Each row was made from one walk, in order. Every step used is in the known rows, and no mark comes twice. Write each row's walk.
In the rows, 128 means zero.
Known rows:
nane, zaron, vekan: [121  72 151 148 119 130 103  97 120  68 184 158 119 139 128 135 140 113
 138 106 103 155 144 152 141 143 191 121 118 110 147 165 136 147 117 112
 152 153 122 153  89 130 122 124 126 128 183 122 177 118  84 102 116  78
 173 102]
kilisu, davu: [131  75 141 149 148 145 130  63 102  51 138 100 130 145  62 143  82 138
 155 135 105 162 139 140 146 146 236  97  93 131 124 152 152 154  89  86
 168 146 110 136  84 113 126  88 112  98 166 120 160 125  96 118 117 136
 190  94]
feni, timid, segi: [134  70 152 139 139 141 153  91 138 160 121 120 160 146  98 143 114 121
 121 127 107 152 145 128 144 118 151  94 161 113 115 122 134 174 121 113
 156 137 153 133 145 100 133 173 110 103 115 129 180 136 134 137 106 166
 181 116]
timid, pido: [138  67 141 148 143 154 126  93 129 110 120 118 140 140  82 171  90 146
 142 100 104 125 138 149 147 129 172 125 153 127 163 156 152 149 109  91
 166 145 125 122 111 111 112 107 128 125 178 107 189 126 105 179 111 157
 170  88]
segi, timid, pido: [142  69 151 136 153 135 134  75 143 147 130 130 165 129  98 165  94 118
 117 126 105 141 149 152 152 115 166 119 166 133 163 120 152 136  96 101
 158 136 125 112 142  94 130  92 122 109 150  98 189 142 114 198 106 147
 164  97]
pido, timid: [133  88 149 127 125 127 131  75 124  79 119 114 151 125 100 141 115 110
 146 124 111 137 147 144 147 121 202 105 119 128 132 130 135 156 110 102
 170 148 114  97 140 138 148  87 121  87 155 124 175 136 102 153 103 132
 162  94]
vekan, davu: [128  81 162 137 130 130 146  53 113  96 147 104 143 152 102 145  83 148
 165 144 105 185 133 142 148 131 243 116 117 138 115 138 146 162 108  96
 168 153 108 144  88 131 145  91 111 126 188 148 176 145 104 135 109 137
 182  95]
pido, puzeki, derik, segi, timid: [139  64 201 112 123  85 146  76 144 154 133 132 150  96  93 122 132 114
 109 161  95 228 101 146 151 108 107  99 158 151  98 150 161 138 113 126
 145 140 173 142 195 107 128 181 126  99 113 148 164 122 135 140  92 111
 176 121]
derik, puzeki, pido, timid, bamit: [154  63 171 120 141 111 133  80 139 102  81 115 148 115  76 151 109 165
 122  93 117 137 160 141 153 144  92 134 113 135 169 160 151 157 107 118
 140 124 130 114 173 151 171 131 125 152 145  98 184 150 108 135 118 147
 133  90]
rafek, timid, feni, zotav: [127  73 149 162 124 157 124  63 112 205 127 104 124 162  90 167  92 125
 155 135 107 119 141 131 162 118 202 106 131 112 118 103 148 140 116 106
 165 140 119 149 150 148 126 113 104 108 153 108 160 169 115 148 101 166
 118 129]
puzeki, derik: [109  67 166 146 125 140 150  60 124  78 146 124 125 130  96 131 108 127
 161 128  88 157 109 146 143 126 121 105 127 128 120 151 152 144 111 103
 157 157 133 135  90 137 118 164 114 100 152 111 166 129 108 140 111 144
 179  79]
pido, puzeki, derik, segi, timid, nane, zaron, nesap: [127  66 226  99 117  94 113 133 148 196 160 163 168  89 125 116 135  58
  71 134 121 210 140 153 150 115  51 121 166 132 111 144 147 126 131 115
 132 148 180 174 208 106  91 137 153 132  79 172 189  93 159 195 104  90
 130 105]
nesap, zaron, nane: [101 104 152 150 127 148 119 115 126 105 125 138 127 118 106 113 106 101
 117  68 117  98 115 158 151 140 164  95  80 127 139 157 132 157  85  82
 150 160 111 137 114 127 122 163 130  98 162 160 193 108  90 109 106 154
 116  97]
bamit, timid, nane, zaron: [111  89 164 139 159 129 110 122 144 145 119 152 158 113 171 117 110  67
 111 114 144 124 183 157 152 123 126 134 133 128 135 116 129 155  98 104
 154 145 135 154 145 164 136  68 126 162 143 114 195  99 138 120 133 111
 161 119]
feni, timid, rafek: [122  76 155 148 159 141 133  52 109 146 118 103 153 134 111 151 121 122
 126 143 105 143 152 133 150 116 121 118 161 116 115 119 132 156  97 126
 149 134 131 120 127 114 139 109 111 125 113 102 176 129 104 137 121 173
 171 120]
bamit, timid, nane, zaron, nesap, puved: [104 102 141 148 163 151 110 144 108 158 162 155 144 106 149 125 135  50
  92  87 147 111 144 159 144 117  84  97 124 103 138 143 123 135 111  89
 150 155 104 175 152 168 116  94 131 133 107 131 199 103 129 130 130 109
 132 118]
segi, timid, pido, puzeki, derik: [134  60 167 119 145 110 140  94 150 166 122 118 164 109  94 148 114 119
  96 182 105 171 125 159 162  90  75 126 146 156 160 132 172 139  99 111
 148 150 146 125 174  73 111 132 130 124 130 103 180 125 133 192 109 139
 157  96]
luzek, davu: [114  69 146 140 119 139 115  51  93  75 134  98 120 156  80 135  90 152
 167 121 105 158 140 145 145 133 209 110 129 134  90 122 138 162  93  97
 159 143 125 120 102 132 131 122 108 112 157 123 172 125 114  85 108 112
 178 105]
zotav, feni, timid, segi: [156  78 156 151 124 145 157  78 130 189 127 115 164 135  87 164 128 156
 154 115 107 120 144 128 148 135 154  73 169 116 113  98 138 172 120 107
 154 122 153 149 156 119 126 137 102  80 111  92 167 152 138 110 105 151
 165 109]
puved, nesap, zaron, nane, timid: [ 87 112 164 141 130 122  86 115 130 168 143 156 131  89 135  96 102  64
 108  76 122  99 180 166 157 120 178 111  85 111 114 122 119 167 108  86
 139 172  95 113 135 128 108 118 130  71 133 126 198 102  82 198 114 100
 109  78]
nane, zaron, vekan, davu: [124  81 160 139 134 120 118  90 119  88 196 135 123 155 147 139 116 120
 144 154 113 199 142 152 150 132 242 132 110 127 137 143 144 157 111 110
 160 158 111 164  81 120 146  87 122 156 200 145 174 129  92 118 116  83
 181 100]
feni, zotav: [119  70 148 148  98 137 126  40 118  92 128 123 120 153  63 151 103 126
 150  97  83 141 106 120 143 127 189 114 132 119 105 158 143 140 128  94
 157 142 121 143 112 114 110 118 107  88 175 127 167 147 102 101 106 148
 158 109]
puzeki, derik, segi, timid, puved: [120  72 173 125 179 106 156  48 133 153 160 139 157 114 114 123 152  99
 116 145 114 183 109 131 147 105  51 103 177 118 107 140 169 133  88 128
 139 125 175 130 125 127 126 212 113 118  98 147 165 135 135 168  86 150
 203 130]
bamit, timid, nane, zaron, vekan, davu, luzek: [134  82 173 128 183 106 134 168 141 203 182 134 136 125 183 119 117  87
  85 192 169 150 161 158 159 109 195 145 138 144 164 117 136 166 102 129
 151 157 116 182 142 141 175 102 122 223 170 111 199 116 125 123 141  91
 179 136]
timid, puved, nesap: [103  72 142 154 144 127 108  56 103  93 138 117 149 118  77 113 131 157
 142  81 115 122 158 134 144 120 115 117 156 102 122 165 144 153 121  99
 148 152 119 132  62 144  85 162 116 103 155 144 193 134  85 140 103 137
 187  84]
pido, timid, nane: [127  94 173 136 162 131 117 112 139 121 123 119 168 116 112 126 110 112
 131 130 138 111 149 142 149 115 182 134 129 125 138 108 142 151 109 104
 171 141 113 124 162 147 135  72 134 128 136 133 184 121 122 146 110 149
 141  96]
bamit, timid: [124  82 147 147 136 137 142  82 120 124 123 120 130 122 118 133 104 117
 147 125 104 148 148 153 143 126 169  96 144 127 130 139 129 153  98 102
 164 150 116 117 131 156 137  97 112 111 158  98 179 133 109 110 123 124
 195 108]
davu, luzek: [142  61 152 130  98 139 153  86 125 108 131 113 136 129  83 143 107 138
 132  87 112 120 113 137 143 138 171  93 128 141 145 177 127 167 124 111
 147 152 125 139 114 142 148 178 105 123 172 126 194 143  98 114 111 141
 173 110]
puved, nesap, zaron, vekan: [109  83 154 157 128 130 107  90 107  81 183 150 103 118 100 104 125 146
 123  71  95 129 144 165 144 133 197 104 158 103 137 157 135 150 133  97
 150 179 102 128  74 107 107 180 129  96 175 146 186 115  57 158 115 106
 142  77]
zotav, feni, timid: [158  88 160 157 111 144 141  48 110 157 117 108 147 120  94 157 122 134
 165 116  93 113 155 133 144 139 186  72 132 132 121  92 142 162 115  95
 151 132 123 151 135 130 134  90  91  85 135  77 158 156 115  95 124 135
 167 109]
zaron, vekan: [127  71 156 166 137 137 121  89 113  87 183 126 113 141  86 136 130 165
 154 128  91 158 111 147 136 141 222 107 144 109 152 160 141 138 115 112
 163 149 108 145  95 128 124 147 123 116 182 106 170 136  72  92 114 106
 180 100]
derik, puzeki: [137  65 171 143 115 122 111  63 117  90 104 133 136 123  69 130 113 162
 143  88  90 158 122 134 137 153 186 110 108 145 132 178 126 155 123 103
 142 138 132 149 137 129 124 152 112 107 164 131 174 132 112  62 112 123
 158 115]
puzeki, pido, timid, nane, zaron, nesap: [125  83 167 118 123 136 118 145 135 106 165 140 170 111 136 148 111  53
 100  76 126 105 188 151 150 124  92 135 148 114 147 141 145 145 116  88
 156 148 110 134 141 129 133  55 151 134 124 119 199 105 116 238 113 120
 122  56]
derik, segi, timid, feni: [159  74 187 141 148 130 135  62 132 196 130 138 144 126 105 149 109 154
 137 107 105 169 148 144 152 136 213  95 194 112 129 128 143 138 112 111
 152 119 150 120 181 165 131 106 125  98 144 153 161 155 131 153  92 131
 165 137]
timid, nane, zaron, vekan: [116  80 171 155 154 133  89 133 139 106 186 161 134 128 142 120 137 115
 117 114 130 128 150 149 142 137 172 148 131 108 156 143 144 141 115 115
 153 147 125 178 111 136 113 113 137 171 161 130 185 105 100  96 123  91
 151 106]
puzeki, derik, segi, timid: [129  66 199 124 142 106 161  45 142 131 154 144 140 111 108 126 121 105
 130 139  92 204 108 142 144 117 129  98 175 128  95 128 154 128 109 124
 147 136 165 126 149 128 138 174 117  82 113 129 161 135 133 180  90 131
 188 107]

Write each row's walk:
[ 95 108 126 138 171 118 117 139 123 111 132 121 149  81 111 102 132  83
  79  67 147  53 166 151 166  93  55 124 124 113 143 147 162 167  77  86
 141 154  95  97 105 125 133 176 138 104 126 145 206 101  80 212  90 166
 128  67] | puzeki, pido, timid, puved, nesap, zaron, nane
[120  85 180 124 140 119 111  85 155 145 145 161 181 109 155 123 113  71
  97 111 133 134 172 150 152 125 142 141 122 130 129 110 142 141 100 112
 144 138 134 160 147 142 131  78 127 135 131 131 193 120 132 145 117 101
 142 111] | segi, timid, nane, zaron
[111  77 147 151 176 136 135  72 114 137 122 107 139 125 132 147 112 140
 139 136 116 137 144 156 153 115 111 122 181 118 120 137 126 142  80 129
 161 138 120 108 135 154 140  78 122 136 134  85 182 122 105 129 124 147
 185 113] | bamit, timid, rafek
[146  58 178 126 145 115 134 133 146 145 106 120 132 117  69 158 111 146
 115 142 105 193  95 148 153 112  92 122 169 148 138 179 173 152 120 106
 154 145 182 136 182  84 105 169 139 146 142 141 175 101 139 189  91 156
 175 109] | timid, pido, puzeki, derik, segi
[129  89 155 121 147 123 118 130 151  93 133 140 169 106 160 141 111  65
 113  97 139  97 179 146 157 115 108 157 136 129 139 129 160 158 100 102
 157 136 122 136 147 140 159  75 140 157 141 112 189 100 125 196 111 129
 146  80] | puzeki, pido, timid, nane, zaron
[114  91 164 144 141 119 118  83 105  94 196 132 107 134 114 110 104 151
 132 122 109 171 146 164 152 119 247 115 143 119 126 142 143 159 129  92
 156 185  89 140  67 102 130 146 124 121 190 163 184 125  66 174 115 106
 151  73] | puved, nesap, zaron, vekan, davu
[144  68 152 129 169 105 126  79 123  90 108 107 156 112  90 161 122 147
 116 112 111 125 135 135 157 122  84 152 169 140 133 168 146 150  87 129
 145 121 122 101 174 122 173 114 134 131 125  91 174 118 109 156 102 163
 149  96] | derik, puzeki, pido, timid, rafek
[143  77 168 152 138 145 134  48 127 177 132 127 161 133 113 146 108 147
 141 117 106 138 159 150 157 133 195 102 162 119 148 118 141 137 102 100
 152 132 118 118 148 159 128  85 117  93 157 124 166 165 118 135 109 126
 152 117] | segi, timid, feni
[124  76 160 123 127 120 114 121 149 193 119 121 153 116 116 157 113  86
 122 186 108 161 151 159 162  96  77 139 112 148 158 127 164 165 109 103
 152 157 139 127 184  80 104 110 128 141 132  77 173 109 130 214 120 127
 153  96] | nane, timid, pido, puzeki, derik
[130  63 197 112 158  85 139  66 140 167 136 121 160 102  97 137 137 137
 102 173 108 215  93 149 159 101  53 126 201 138  89 147 156 130  96 151
 138 131 180 128 200 112 129 160 134 125  87 140 168 114 134 163  91 134
 169 122] | pido, puzeki, derik, segi, timid, rafek
[106  83 166 137 141 137 101 121 138 148 142 136 160 128 166 135 102  64
 122 123 149 128 175 150 153 118 145 133  89 126 112  96 142 153 104 119
 160 152 135 176 135 164 139 113 121 162 129 123 199 107 118 178 112 126
 126 106] | rafek, timid, nane, zaron
[131  70 153 165 107 159 119  52 113 154 116 119 124 163  64 159 101 158
 156  93  92 118 129 125 154 135 190 116 151 111 136 149 146 140 128  87
 157 133 119 140 129 136  99  94 113  98 183 129 155 162 118 103 109 157
 137 121] | timid, feni, zotav
[146  79 141 145 125 142 140  71 126 141 114 105 132 142  86 176 101 125
 135 107 100  95 148 129 165 112 155 132 169 118 140 137 168 146 114  89
 159 126 103 106 157 131 148  71 123 101 167 100 153 160 117 175 100 169
 135 100] | puzeki, pido, timid, feni, zotav
[122  83 196 108 144 102 116 139 132 196 176 167 165  83 125 118 159  52
  56 122 136 187  99 150 150 101  22 103 138 123 115 159 156 122 127 114
 126 151 165 199 214 122 101 177 147 127  59 186 185  97 161 163  98 101
 120 127] | pido, puzeki, derik, segi, timid, nane, zaron, nesap, puved
[ 88 115 138 135 171 118  97 129 116 124 122 129 154  90 108  86 138  82
  85  84 153  68 159 153 164  99 111 112 103 110 138 130 140 167  91  90
 144 163 104  96 115 133 105 156 134  92 120 172 205 105  90 172  91 157
 113  91] | pido, timid, puved, nesap, zaron, nane
[139  78 205 133 176 100 100 124 156 161 192 181 146 112 154 120 144  98
  87 129 132 173 150 147 143 128 188 140 181 111 130 122 147 125 110 136
 142 127 156 171 163 133 132 129 143 157 126 145 180 107 121 136 106  78
 166 135] | derik, segi, timid, nane, zaron, vekan
[160  70 157 138 129 122 121  76 127 151  86 117 134 136  68 166 112 142
 118 100  98 102 140 118 164 127 150 140 158 142 146 154 158 149 122  94
 142 115 117 120 200 119 146 100 122 104 160 101 148 154 134 127 102 164
 119 121] | derik, puzeki, pido, timid, feni, zotav
[116  87 133 155 111 163 135  81  83  98 175 123 123 130  71 150 129 122
 139  62  95 136  83 144 132 139 144  62 117  94 133 187 130 131 128  82
 157 159  92 157 105 141 109 152 119  75 139 143 183 140  88 123 107 131
 146  91] | zaron, nesap, puved
[115  68 149 141 138 141 145 100 137 168 149 112 150 152 103 156  99 127
 146 130 121 156 132 143 151 117 163  91 142 109 102 119 137 161 111 129
 175 146 146 143 147 139 145 188 113 109 122 120 190 138 116 173  87 157
 152 102] | rafek, timid, segi
[ 83  97 156 154 166 115  82 113 121 198 147 128 157  93 116  97 133  88
 113 116 141 104 179 141 154 111 121 129  98  98 124 124 135 157  91 102
 142 144  97 127 108 150  88 120 123  97 124 107 197 121  84 164 105 114
 163  90] | zaron, nane, timid, puved, nesap
[114  78 189 123 124 132 107 100 134 161 177 164 179 115 138 125 114  57
  95  90 123 140 185 153 144 133 129 120 148 111 141 123 125 126 117  97
 144 147 124 156 139 124 102  60 139 117 114 138 202 121 126 189 120  90
 121  85] | segi, timid, nane, zaron, nesap
[139  91 152 123 132 124 155 117 117 128 193 120 113 149 126 132 114 129
 114 132 127 154 109 156 156 127 227 101 117 150 160 159 135 177 113 107
 146 173 107 157  98  99 175 206 112 169 190 158 189 134  86 137 117 127
 144 120] | nesap, zaron, vekan, davu, luzek
[ 97  92 187 119 168  77 112 128 137 201 130 146 153  63  99  66 157  90
  45 123 141 155 117 154 168  84  12 104 138 131 107 151 164 149  93 113
 115 156 167 133 171 101  89 252 140 101  80 200 195  90 121 167  81 138
 137 117] | pido, puzeki, derik, segi, timid, puved, nesap, zaron, nane
[ 91  95 165 155 126 137 105 111 120 103 132 144 120  97  86  90  98 121
 111  45 118  92 142 163 152 130 171 102 103 116 119 155 128 155 110  82
 144 175 102 123  98 133 102 158 135  73 160 158 204 105  78 153 106 130
 120  69] | puved, nesap, zaron, nane
[141 107 153 156 131 160 110 117 100 198 165 141 163 104 126 153 154  65
 114  76 134  77 145 138 144 133  97  73 116 105 135 107 138 145 128  84
 138 138 112 208 158 147 109  88 113 110  80 113 177 124 136 114 130 116
 107 117] | zotav, feni, timid, nane, zaron, nesap, puved
[121  79 184 144 164 113  98 113 150 149 196 170 158 116 159 116 144  89
  96 141 129 139 158 155 147 123 168 146 151 115 155 110 144 127  98 127
 146 138 123 166 133 125 127  99 136 156 140 113 185 115 109 123 123  71
 149 112] | segi, timid, nane, zaron, vekan
[100  95 145 146 147 158 102 138 105 170 186 138 151 122 144 144 123  44
 102  93 150 112 137 152 147 117 101  93  90  97 120 125 135 135 116 104
 155 160 109 203 141 165 124 148 124 133  90 144 203 112 117 181 109 124
  95 108] | rafek, timid, nane, zaron, nesap, puved
[159  71 145 135 133 131 121 118 131 181  77  97 158 121  88 163 109 115
  96 162 105 149 158 141 156 104 153 112 127 153 166 140 154 175 118  97
 153 143 140 135 185  55 119 116 121 141 140 112 187 120 126 150 120 159
 164 126] | feni, timid, pido, puzeki
[171  77 150 159 141 153 138  82 120 183 107 103 151 122  91 189 111 139
 150 124 103  92 160 139 152 129 161  92 157 138 160  93 156 162 110  88
 156 127 130 135 151  96 122  63 105 111 142  60 169 149 123 155 120 165
 159 102] | zotav, feni, timid, pido
[140  72 156 124 129 134 151  77 138 105 112 102 146 126  98 158 101 149
 140 102 119 127 171 151 155 127 102 126 132 109 157 145 163 153  98 113
 158 135 114 102 138 161 167 112 130 147 160  91 187 155  93 194 118 158
 148  67] | puzeki, pido, timid, bamit
[139  72 163 148 118 138 129  28 124 199 128 131 145 146  84 152 108 132
 132 119  94 124 136 128 159 120 182 113 164 117 135 118 150 127 114  98
 147 123 119 133 157 131 112  73 109  85 159 117 154 177 125 127 108 143
 135 128] | segi, timid, feni, zotav
[120  85 150 134 161 126 124  67 118 101 128 102 160 130 107 160 123 127
 141 131 124 132 137 146 156 113 141 135 155 115 121 124 133 146  94 127
 167 138 116  88 146 138 146  60 130 113 127 118 179 128 102 168 102 159
 149  97] | pido, timid, rafek
[ 93 108 165 156 126 140  75 107 125 249 126 155 121 117 113 111  97  77
 107  74 121  68 181 151 173 115 174 125 110 100 123 106 130 156 122  75
 135 158  91 123 163 131  84  82 127  65 145 124 176 128 103 189 114 126
  75 104] | puved, nesap, zaron, nane, timid, feni, zotav
[110  80 170 155 169 130  92 143 135 155 193 147 135 133 165 127 128  83
 117 155 145 131 166 154 151 120 178 136 114 111 137  93 144 142 103 135
 162 152 124 185 129 148 138 140 129 180 139 105 189 107 101 145 116 100
 134 112] | rafek, timid, nane, zaron, vekan
[130  94 158 150 125 151 107  79 124 206 136 129 148 136 139 154 106 118
 168 116 108 127 185 151 156 139 199 118 126 109 148 115 132 161 110  93
 156 138 110 123 155 163 121  59 117 109 156  98 160 148 110 167 121 106
 147 118] | nane, timid, feni
[103  99 167 147 136 128 105 114 136 180 145 131 143 108 128 124 109  79
 137 132 115 121 151 147 149 133 192 116  73 117 130 121 127 155  88 100
 155 142  99 130 142 145 125  81 123  96 142  91 182 124  93 134 112 107
 151 100] | zaron, nane, timid
[ 84 104 182 135 132 132  88 107 140 207 121 155 133  96 124  98  96  95
 111  69 141 104 205 174 164 130 122 118  72  94 143 116 124 163 106 100
 134 167 105 117 144 161 107 119 134 110 130 118 210 120  78 201 132 115
  86  76] | puved, nesap, zaron, nane, timid, bamit
[154  98 142 140 157 113 142  98  93 225 185 100 139 116 118 122 156 134
  97 145 149 100 165 140 164 106 148  82 157 136 158 100 152 189 121 108
 124 159 110 167  90  92 149 201  88 152 132 126 185 150  93 139 121 138
 151 127] | zotav, feni, timid, puved, nesap, zaron, vekan, davu, luzek
